Each row comes from the steps of one path. Every step used is in the known rows, and no mark comes twice. Write the path behind each row, first mark first.
Known rows:
supe > difed > zume > bofu > tona: [-10.8   3.5 -22.9   5.9 -12.9  28.4  12.6  24.5 -38.8   6.5   3.3  14.2
   6.5  -3.6  13.8  12.5   3.3  40.8   5.5   1.9  51.9  46.7 -11.6  32.2
  36.5   1.7   2.3]
bofu > topon: [ -0.7   4.3 -18.5   6.0  15.3   8.0  -7.3   6.6 -30.5  -1.6   4.3  15.2
 -12.9   4.2   4.4  -7.4 -10.8   0.0  -3.3 -10.6   5.9  11.7 -17.6  25.4
 -11.0  -8.6   8.4]
gifer > supe > difed > zume > bofu > zeteku: [ -7.8 -21.2 -14.8   7.7   4.1  22.9 -11.2  24.4 -14.1   8.9  12.9  13.3
   7.0  -1.4   9.2  24.6  -0.5  11.1  12.8   2.0  35.9  42.2  -8.8  19.6
   8.9   9.2  -0.3]
supe > difed > zume > bofu: [ -6.6  -0.4 -19.3   3.7 -10.1  22.8   0.4  31.9  -6.0   9.2   6.3  14.4
   6.8  -3.8  10.8  14.7   4.9  30.5  -3.7  -5.9  35.0  33.8 -11.2  32.3
  28.4   5.7  -0.8]
gifer > topon: [ 11.3  -1.8 -22.9   8.2  13.6   5.2  -9.4   0.2   4.2  -5.2   3.7  15.7
 -11.9   3.0   2.2 -16.5  -7.3  10.5  -6.1  -4.2  -3.9  11.8  -5.8  16.5
 -12.0 -13.5  10.9]
tona > bofu: [  9.8   7.6 -33.3   6.4   9.8  18.6 -13.9  12.6  -4.6  -3.6   1.7  19.0
  -2.1  -1.4   8.8 -14.7   6.8   5.4  -7.0  -7.2  10.9  16.5  -9.7  21.9
  15.3  -5.8   8.2]
zume > bofu > tona > supe > difed: [ -5.9   2.6 -16.5   6.9  12.7  14.5   6.9  23.2 -22.7  -2.5   5.8  21.9
  -2.7  -2.1  13.8   0.5  10.0  25.1   4.3   0.5  56.0  50.2 -15.1  39.1
  55.3  -0.3   2.2]
topon > gifer > supe: [ 19.2 -13.8 -17.3  12.5  33.6   8.1 -29.3  -3.9  12.9  -6.3   2.3  10.0
  -5.5   2.0   3.5 -12.9  -3.9  -1.9   4.2   0.3  -5.1  28.1  -9.9  16.5
   0.4  -9.9  14.6]
zeteku > bofu: [ -3.6  11.2 -37.9   2.5   6.9  15.6  -8.7   1.4 -16.7   0.8   9.3   8.1
 -12.2  -3.2   1.4 -19.6  -2.4  -6.2  -4.9 -14.8  -7.7   4.4  -9.7  17.5
  -2.7  -8.0   8.4]
zata > bofu > zume > difed > supe > tona: [ -1.8 -11.1  -3.8  -1.6  15.6  18.5   5.5  25.4  -9.0   1.6   3.2   9.1
   0.1  -0.7  12.1  -8.4  11.2  35.4  -4.9 -13.3  28.3  26.5  -5.8  49.7
  38.6   4.5   3.3]
difed > zume > bofu > topon: [ -3.9  -6.7 -27.9   2.6 -17.5  16.0   3.6  31.5 -42.2   9.2   3.3  23.2
  -5.0   2.9   5.7  12.5 -14.3  18.2  -7.6  -8.6  28.3  16.5 -15.0  24.2
   0.8   0.0   3.4]
difed > zume: [ -4.1   0.4 -15.5   6.4  -0.3  20.8  -9.0  13.4 -13.9   5.2   7.3  13.9
   3.8  -5.2   9.2  -1.9  -5.1  15.8  -7.0  -9.0  13.3  23.2 -12.3  23.1
   2.5   3.3   7.4]
zeteku > bofu > topon > gifer: [  5.9   2.6 -38.6   4.1  16.3   6.2 -16.1   4.7 -35.1  -3.6   0.3   9.7
 -27.5   3.7  -4.4 -22.3 -13.4 -10.9  -8.1 -12.8 -16.3   3.2 -15.6  10.4
 -14.7 -14.3  11.6]
tona > supe > difed > zume > bofu: [ -8.8  -4.1  -9.9   5.0  -0.5  19.1  -3.5  40.7   5.3   7.8   8.7  22.6
   7.6  -5.6  14.3  11.3   9.5  25.0 -11.5  -6.1  50.9  44.4 -12.7  35.2
  47.5  14.3  -2.7]
bofu > topon > gifer: [ 11.2  -4.7 -20.0   8.0  24.3   1.5 -18.4   5.4 -26.4  -6.2  -1.4  14.1
 -22.4   5.5   0.7 -14.6 -12.4   0.3  -4.9  -7.1  -6.2  13.7 -19.7  18.9
  -8.2 -14.7  12.0]
gifer > supe > tona: [ -0.6  -6.5  -9.5  11.1  35.6  20.0 -13.3   4.1  14.4  -2.9   4.2   1.5
   7.1  -0.5  10.4   0.8   3.9  12.5   7.9   0.2  20.5  33.8  -1.8  34.0
  26.8  -2.6  13.9]
zata > bofu: [  0.6   0.1 -29.4   1.8   5.2  17.8 -14.5   7.8  -7.0  -7.3   2.8  20.0
 -10.6  -4.8   4.8 -21.8  -3.7  12.6  -4.0 -14.5   1.5   8.3 -10.5  19.6
   0.3 -12.9   5.2]
tona > bofu > zata: [ 12.9   7.1 -38.8   3.1   9.4  14.5 -22.5   0.6 -29.1  -6.1   4.0  11.7
  -9.9  -5.5   9.8  -3.5   1.0   1.6  -8.3  -4.7   8.3  19.4  -9.1  21.0
  14.0  -9.4   9.2]
topon > gifer: [ 14.3  -5.6 -21.4   8.0  24.6   4.9 -20.8   2.7  -3.3  -6.2   2.0  11.3
 -15.7  -0.1   2.0 -19.6  -3.7   6.2  -2.6  -6.3  -6.7  17.7 -16.1  20.4
   5.1 -13.6  12.3]
difed > supe > tona > bofu: [  7.4  -2.1 -16.9   7.8  24.7  17.4  -4.3  21.7   2.6   0.9   2.4   5.5
   0.3  -2.5  13.9  -4.2  18.9  15.8  -4.2  -5.1  28.2  36.8   0.1  44.4
  48.5   1.6  12.7]
topon > gifer > supe > tona > bofu > zume: [ 23.1 -17.9 -24.9   8.5  30.4  31.7 -29.8  20.2  21.8  -6.2  -9.3   7.4
  -0.8   1.6  15.1  -2.5  12.3  23.3  -3.5   0.2  26.4  32.0   3.6  24.1
  43.7  -1.0  15.3]
difed > zume > bofu > topon > gifer > supe: [ 14.0 -23.0 -25.2   9.3   1.2  13.3 -15.6  24.6 -21.6   5.2  -2.3  20.0
  -3.4   6.1   2.8  11.7 -15.7  10.2  -2.6   0.8  20.1  29.1 -10.1  14.3
   1.2  -2.5   9.5]

Which path is each row?
[ -8.8   9.4 -31.6   6.1  15.1  16.4  -2.1   5.0 -41.5  -4.6   8.7  16.4
  -9.1  -5.1   7.4 -23.3  -0.2  -1.6  -2.5  -7.7  22.7  27.9 -11.1  21.6
  23.8  -4.2   9.7] | zeteku > bofu > tona > supe
[ 12.8   1.0 -33.4   2.1   1.3  28.8 -18.3  20.5  -5.7  -1.4   0.0  20.0
  -4.6  -1.8  14.3  -6.4   6.8  15.0 -11.5 -11.8  17.0  11.8  -7.4  23.3
  14.7  -0.5   6.4] | tona > bofu > zume
[ 14.1  -2.6 -13.8   2.9  10.1  14.6  -0.1  23.2 -12.2   6.0   6.0  17.5
   5.7   3.9  13.1  -6.0  14.4  14.9 -10.2  -8.4  22.3  27.1 -11.5  42.9
  25.6  11.6   3.2] | tona > bofu > zume > difed > supe
[ -2.3 -10.6  -7.6   6.3  34.7   5.7   5.9  22.2 -28.9   2.9  11.3   7.6
   0.4   3.6   8.1  -1.6  15.3   8.4   7.7  -0.5  30.5  38.2 -12.2  42.9
  38.9   6.7   6.2] | zume > difed > supe > tona > bofu > zeteku
[ -3.3  -0.1 -25.3   0.5  -9.7  18.2  -6.1  20.3 -29.6   7.7   8.2   6.5
  -2.2  -8.4  11.4  24.4  -0.6  27.4  -5.1  -3.3  32.7  36.3 -10.6  31.0
  24.2   1.8   0.1] | supe > difed > zume > bofu > zata
[ -5.2  -8.7 -14.5   8.2  -2.0  23.7  -4.1  28.4 -11.5   9.9   3.5  13.6
   9.6   3.5  10.6  24.1  -4.3  16.5   0.3  -0.1  39.6  39.3  -7.9  27.1
  12.4   9.3   1.5] | gifer > supe > difed > zume > bofu > topon
[  3.8  -1.0 -16.1   7.4  26.1  13.9  -1.5  24.3 -19.7   1.5  -0.8   6.8
  -6.6   3.5  12.1   0.2   9.1   9.5  -6.4  -5.9  28.2  33.3  -3.4  43.7
  35.2   0.8  12.5] | difed > supe > tona > bofu > topon
[  0.1  -8.6   5.4   2.7  26.6  11.3   9.3  20.8 -10.0   6.1   8.0   2.5
   3.2   2.9  12.6   3.0  12.3  30.4  -2.0  -7.6  30.5  33.7  -8.9  57.2
  37.4  11.2   6.7] | bofu > zume > difed > supe > tona
[  5.7   5.7 -33.3   3.4  21.1  19.3 -15.0   7.7 -22.1  -6.7  -0.2   0.8
  -7.8  -6.1  13.0   1.7   7.7  17.1  -4.7  -2.3  25.4  27.3  -2.8  31.1
  42.1  -7.4  12.3] | supe > tona > bofu > zata
[  3.2  -7.7 -34.4  -0.4 -16.7  13.9  -7.8  16.7 -44.8   6.6   8.4  13.8
  -5.9  -7.0   7.7  18.7 -10.6  20.7  -6.1  -5.0  23.8  24.3 -10.6  23.8
  11.6  -3.3   4.2] | difed > zume > bofu > zata
[ -0.2  -7.3 -29.0   2.4 -18.2  18.5  -0.3  28.3 -21.3   9.0   6.2  21.4
   2.3  -2.8   7.6   8.8  -5.2  25.5  -5.5  -7.7  26.3  20.4 -11.4  25.4
  14.4   1.3   3.4] | difed > zume > bofu
[-11.6  -4.1  -8.6   4.8  -0.8  15.6   0.0  44.2 -17.1   8.8   5.0  23.9
   0.7  -0.1  12.7  16.1  -0.4  20.2 -13.6  -7.2  52.6  39.8 -16.4  34.1
  34.6  13.7  -3.1] | tona > supe > difed > zume > bofu > topon
[  8.2 -17.4 -19.9   8.2  34.7  17.2 -24.7  10.4  -2.1 -12.2  -9.6   8.9
 -13.6   3.9   4.1 -12.6  -7.6  12.8   1.2  -3.0  11.0  24.8  -3.2  18.4
  13.7 -15.2  14.3] | zata > bofu > topon > gifer > supe > tona
[-16.8   6.4   1.6  10.9  16.6  25.5  -2.1  19.6 -21.7   1.3   6.4  13.8
  10.0  -8.2  18.4  -0.1   8.2  27.4  -2.8   0.1  53.8  59.5 -14.1  34.4
  42.0  11.7   4.2] | bofu > tona > supe > difed > zume
[  2.0   5.4 -27.8   6.2  20.3  24.3  -8.4  19.5   1.6  -4.1  -1.6   8.9
   0.8  -1.8  13.0  -7.6  13.6  21.4  -3.9  -4.6  28.8  23.9  -4.1  32.3
  45.4  -4.0  11.4] | supe > tona > bofu
[-11.1   7.5  -5.2   7.7   7.2  23.8  -8.8  17.1   1.0   5.8   7.5   5.7
   8.1  -6.1  12.8   4.0   4.9  22.3  -5.0  -7.0  22.6  35.3 -12.2  29.8
  15.3   7.5   2.4] | supe > difed > zume
[-11.5   7.5 -12.7   6.3  20.4  23.1  -8.0  13.2 -12.6 -11.1   2.0  20.6
  -4.1  -7.9  14.5 -19.5   8.6  22.6   0.1  -6.0  41.3  45.2 -12.3  29.9
  40.8  -4.5   2.4] | zata > bofu > tona > supe > difed
[ 10.0 -17.4 -17.1  10.6   7.7  20.4 -18.0  24.8  16.7   4.9   0.8  10.7
   8.3  -0.5   8.0  12.2   3.6  22.9   1.4   4.6  27.8  46.0  -6.4  22.1
  27.8   4.4   5.3] | topon > gifer > supe > difed > zume > bofu
[ -7.4  14.0 -41.0   4.7   5.3  20.1   2.7  -5.6 -52.2  -3.2   6.9   8.5
 -10.6  -3.2   4.5 -21.4  -3.9   4.8   4.7  -7.6   8.2  17.3  -9.8  17.8
   3.9 -12.5  11.6] | zeteku > bofu > tona
[  0.4  -1.8 -20.0  -2.9   0.5  19.4  -5.3  16.5 -16.3  -2.9   2.5  21.5
  -2.1   0.5   7.3 -16.7  -1.4  26.2  -6.8 -14.5  11.4   5.7 -15.6  28.2
   5.3  -3.1  -0.9] | zata > bofu > zume > difed
[  7.1 -25.5 -18.8   9.2  11.5  18.6  -9.1  31.4 -16.8   4.6  -6.1  10.9
  -0.4   5.4   6.7  17.5  -9.6  25.4   0.1   3.6  36.3  37.4  -4.3  24.7
  29.2   0.2  12.3] | difed > zume > bofu > topon > gifer > supe > tona
[ 12.9 -16.1 -10.7  12.8  45.7  13.9 -22.7   3.2  19.8  -7.1  -1.5   1.0
  -2.6   1.4   6.2  -7.6   2.7  12.4   5.8   3.0  10.3  36.0  -3.4  27.0
  29.2  -8.0  17.6] | topon > gifer > supe > tona
[  1.3  -4.6 -26.1   5.8   6.4  11.0   6.1  20.3 -38.8  -2.9   6.1  29.5
  -7.6  -0.5  10.4  -4.5   0.7  17.7   3.1  -1.6  46.5  37.3 -15.0  33.2
  42.0  -5.1   6.7] | zume > bofu > tona > supe
